What can hang from each mark:
podev: lufoz sisir
lufoz: famu lurid
kevo: famu
sisir: lurid podev
lurid: kevo lufoz
famu: kevo lufoz
depi: podev

Every row comes from one small tree of marks. The marks that hang from a mark follow it in brackets, in alphabetical order. Every link used is in the known rows. Which tree was each row made from?
Known rows:
famu{kevo}: 0.30  -2.47  -0.83  -0.57  -1.01  1.30  -1.62  -0.31  1.74  0.57  -2.02  -2.85  1.01  -1.79  0.78  -0.32  -2.43  0.71
lurid{kevo{famu}}: 0.53  -0.18  -1.38  -2.47  0.82  -1.31  1.81  0.08  -2.85  1.73  -0.26  -0.61  0.21  -2.65  1.94  -0.56  -1.67  0.42
depi{podev{lufoz}}: 0.55  1.05  0.43  2.02  -0.34  2.26  0.46  1.51  3.76  -0.78  -1.42  -0.43  -1.73  -0.30  -1.05  -3.13  0.01  -0.16
sisir{lurid{kevo lufoz{famu}} podev}: -2.21  -2.59  -1.77  -0.97  1.58  -0.78  1.73  -1.75  -3.85  -0.49  2.23  -0.32  2.66  2.58  1.04  1.86  0.37  -0.82
sisir{lurid{lufoz}}: 0.24  -1.23  -1.11  -0.32  0.66  1.51  1.77  -0.92  1.46  -1.71  0.35  -1.14  0.84  1.14  -0.08  1.90  -1.72  -0.14
podev{sisir{lurid{kevo{famu{lufoz}}}}}: 0.28  1.19  -0.25  -1.49  -0.56  -0.58  1.31  -0.45  -4.29  1.52  -2.58  -1.13  1.95  -0.63  4.81  3.64  2.96  -0.21
kevo{famu}: 1.39  0.75  0.25  -0.56  1.15  -1.07  -0.26  -1.04  -1.42  0.41  -0.31  0.31  -1.60  -2.45  0.55  -0.85  -3.63  0.43
lufoz{lurid{kevo{famu}}}: 0.05  1.25  -0.70  -3.12  0.08  -3.11  1.65  1.09  -3.22  1.77  2.76  1.33  -0.20  -2.19  0.18  0.15  -0.13  0.13
podev{lufoz{famu{kevo}}}: -0.83  -1.23  -0.73  0.09  -1.00  1.09  -2.78  -0.13  4.06  0.44  0.02  -0.03  -0.69  -2.64  -0.57  0.85  -1.77  -0.14
lufoz{famu}: 0.86  -1.19  -0.68  -0.41  -1.41  -0.34  -2.49  -2.10  0.27  -1.31  3.10  2.04  -1.66  -1.53  -1.70  -1.82  -3.33  -0.34
sisir{lurid podev}: 0.38  -2.08  -0.31  1.02  3.07  0.61  0.14  -0.80  -4.11  -0.96  -3.76  -1.96  0.25  1.12  0.78  0.62  -1.33  -0.35
depi{podev{lufoz sisir}}: 1.63  1.77  2.35  2.91  -1.71  1.51  -0.04  1.59  3.46  -0.33  -3.04  -0.16  -1.15  0.78  -0.71  -3.24  2.39  1.16
sisir{podev{lufoz}}: 0.93  -0.36  1.35  0.60  3.27  0.65  -1.47  0.48  0.19  1.28  -1.93  -0.81  -1.47  -0.15  -1.50  -2.49  -2.57  0.53
podev{sisir{lurid{kevo lufoz}}}: 0.62  -1.38  -0.62  -1.10  -0.88  0.66  3.52  0.44  0.11  0.31  -1.40  -1.75  2.90  1.96  1.41  2.15  2.68  1.24
lurid{kevo lufoz{famu}}: -0.74  -1.72  -1.76  -2.45  -1.47  -0.63  0.42  -1.65  1.35  0.20  6.07  1.26  1.20  0.26  -0.87  -0.98  -1.48  -0.12
famu{lufoz}: 0.98  -0.37  0.14  -1.23  -0.68  1.40  -3.24  -1.59  1.27  0.08  2.55  -0.44  -0.27  -0.99  -0.09  -1.20  -2.83  -0.94
lurid{lufoz}: 0.85  -0.88  0.21  -0.98  -0.03  0.45  0.12  -1.23  3.23  -0.47  3.22  -0.28  -0.07  0.55  -1.54  -1.76  -3.44  0.62
depi{podev{lufoz{lurid}}}: -0.34  2.69  0.94  1.30  -0.94  0.29  0.25  2.69  3.18  -0.85  1.57  1.50  -2.09  0.09  -2.82  -2.27  1.53  -0.56
depi{podev}: 0.43  -0.18  0.00  1.50  -1.54  1.50  -0.01  -0.15  0.82  -1.73  -0.42  -0.93  -0.67  0.37  -0.17  -3.53  -0.52  -0.24
sisir{podev{lufoz{famu lurid}}}: -0.77  1.48  1.57  0.16  1.39  -2.32  -2.96  0.04  -0.82  0.58  4.05  3.63  -2.25  0.08  -3.75  -1.52  -0.88  -0.69
sisir{lurid{lufoz{famu}} podev}: -1.46  -1.47  -0.45  0.84  2.01  -0.72  -0.20  -2.81  -2.32  -1.62  2.17  0.56  0.79  2.74  -0.06  1.47  -1.72  -0.86

Which tree is each row?
-0.53  -1.67  -0.01  0.57  3.12  0.38  1.21  -1.38  -1.93  -1.01  -0.72  -2.04  1.41  3.10  0.38  1.19  -1.70  -0.05 -> sisir{lurid{lufoz} podev}
-1.19  0.02  0.15  -1.83  -2.25  -0.36  -3.64  -0.13  1.54  1.01  3.12  -0.88  1.28  -1.11  -0.07  1.73  -0.94  -1.01 -> famu{kevo lufoz{lurid}}
-1.27  2.77  0.51  1.41  -2.11  -0.87  -1.18  1.13  2.59  -1.63  4.38  3.99  -2.53  0.03  -3.40  -2.20  1.68  -1.31 -> depi{podev{lufoz{famu lurid}}}
1.01  1.59  0.98  3.69  -0.86  2.42  1.98  1.81  1.86  -1.54  -6.15  -0.97  -0.60  1.53  0.62  0.33  4.06  0.43 -> depi{podev{lufoz sisir{lurid}}}
-0.24  0.14  -0.81  -3.01  0.87  -1.61  2.93  -0.56  -0.35  1.87  2.79  -0.63  1.33  -0.84  1.61  0.00  -1.78  0.93 -> lurid{kevo{famu} lufoz}
-0.13  3.41  1.17  -2.11  -0.16  -2.65  -2.42  -0.98  -1.79  1.01  5.10  2.22  -1.16  -1.59  -0.04  0.79  -1.75  -1.16 -> kevo{famu{lufoz{lurid}}}
0.77  0.42  0.82  3.41  -1.99  1.47  1.54  0.29  -0.96  -2.57  -4.91  -1.58  0.44  2.07  1.57  -0.32  3.27  0.42 -> depi{podev{sisir{lurid}}}
0.35  -0.62  -1.21  0.11  -1.11  0.69  1.20  1.16  0.14  0.10  -2.72  1.02  0.18  -0.75  0.37  2.19  3.70  0.38 -> podev{lufoz{famu} sisir{lurid{kevo}}}
0.99  3.47  2.94  2.02  -2.42  -0.32  -0.10  2.87  3.07  -0.12  -0.33  1.75  -1.53  1.17  -2.34  -2.57  3.72  0.73 -> depi{podev{lufoz{lurid} sisir}}
0.11  0.50  -0.38  1.91  -1.21  2.20  3.88  3.05  0.60  -0.52  -6.03  -1.74  1.19  1.19  1.78  0.62  6.08  0.45 -> depi{podev{lufoz sisir{lurid{kevo}}}}
-0.71  -0.90  -1.32  -0.82  3.91  -1.50  3.26  -0.10  -7.96  1.09  -4.27  -2.11  1.60  -0.29  3.69  2.58  0.27  -0.14 -> sisir{lurid{kevo{famu}} podev}
0.53  2.12  2.02  3.16  -3.10  0.34  -1.41  0.13  2.93  -1.06  -0.38  2.32  -1.71  0.68  -1.36  -3.12  2.39  0.21 -> depi{podev{lufoz{famu} sisir}}
1.30  -0.34  1.05  0.44  -0.55  0.83  1.47  -0.89  1.61  -1.19  -1.46  -0.77  1.22  2.20  0.25  1.67  0.52  1.35 -> podev{sisir{lurid{lufoz}}}
0.30  -0.17  0.62  0.82  -1.82  -0.31  -0.07  -2.32  0.90  -1.82  1.64  1.65  0.78  2.01  -0.42  2.06  0.47  0.52 -> podev{sisir{lurid{lufoz{famu}}}}
-0.03  0.73  -1.09  -3.02  0.18  -1.02  -0.34  -0.73  -2.59  2.17  1.97  -0.57  0.77  -2.40  3.01  0.30  -1.19  -0.77 -> lurid{kevo{famu{lufoz}}}
-1.29  -1.36  0.08  0.92  -2.41  0.06  -0.49  -2.03  1.98  -1.01  -0.41  -0.83  2.74  1.40  1.63  4.24  1.23  0.73 -> podev{sisir{lurid{lufoz{famu{kevo}}}}}
-0.80  0.23  -0.98  -0.50  5.02  -0.70  3.22  1.65  -5.07  1.91  -5.20  -1.61  0.52  -0.85  3.09  2.66  1.00  -0.03 -> sisir{lurid{kevo{famu}} podev{lufoz}}
0.27  -0.89  -0.06  1.22  4.17  1.66  0.46  0.91  -1.33  -0.26  -4.77  -1.68  -0.70  0.47  -0.12  1.43  -0.80  -0.23 -> sisir{lurid podev{lufoz}}
-0.35  0.09  0.44  -1.68  2.30  -1.65  0.49  2.80  -1.50  2.58  1.10  0.31  -0.01  -0.12  -1.85  -1.24  1.05  0.16 -> sisir{podev{lufoz{lurid{kevo}}}}
-1.45  -0.79  -0.45  -1.03  -2.86  -1.88  -3.23  -1.00  0.63  -0.27  3.91  1.48  -0.09  -1.59  -1.59  0.99  -1.07  -0.51 -> lufoz{famu{kevo} lurid}
1.51  -0.53  -0.69  -0.16  0.03  1.77  2.57  2.62  0.81  1.02  -5.62  -1.38  0.82  -0.57  0.87  1.94  3.50  1.16 -> podev{lufoz sisir{lurid{kevo}}}
0.01  -0.21  0.85  0.90  2.00  -0.70  -2.93  -1.03  -0.38  0.37  1.00  1.62  -1.87  -0.42  -1.87  -2.25  -2.46  -0.34 -> sisir{podev{lufoz{famu}}}
-0.51  1.27  0.02  2.19  -1.49  1.00  -1.11  0.02  2.84  -1.64  1.35  1.89  -2.32  -0.47  -1.52  -3.02  0.12  -0.93 -> depi{podev{lufoz{famu}}}
-0.40  0.13  -0.99  -3.66  -1.57  -0.90  -1.24  0.60  -0.59  1.46  5.32  0.94  0.87  -0.68  -0.69  -0.13  0.41  -1.21 -> famu{lufoz{lurid{kevo}}}
-1.69  -1.43  0.47  1.04  1.33  -0.11  -3.40  -0.73  0.60  1.25  -0.85  -0.63  0.03  -0.93  -0.01  0.00  -1.76  -0.06 -> sisir{podev{lufoz{famu{kevo}}}}
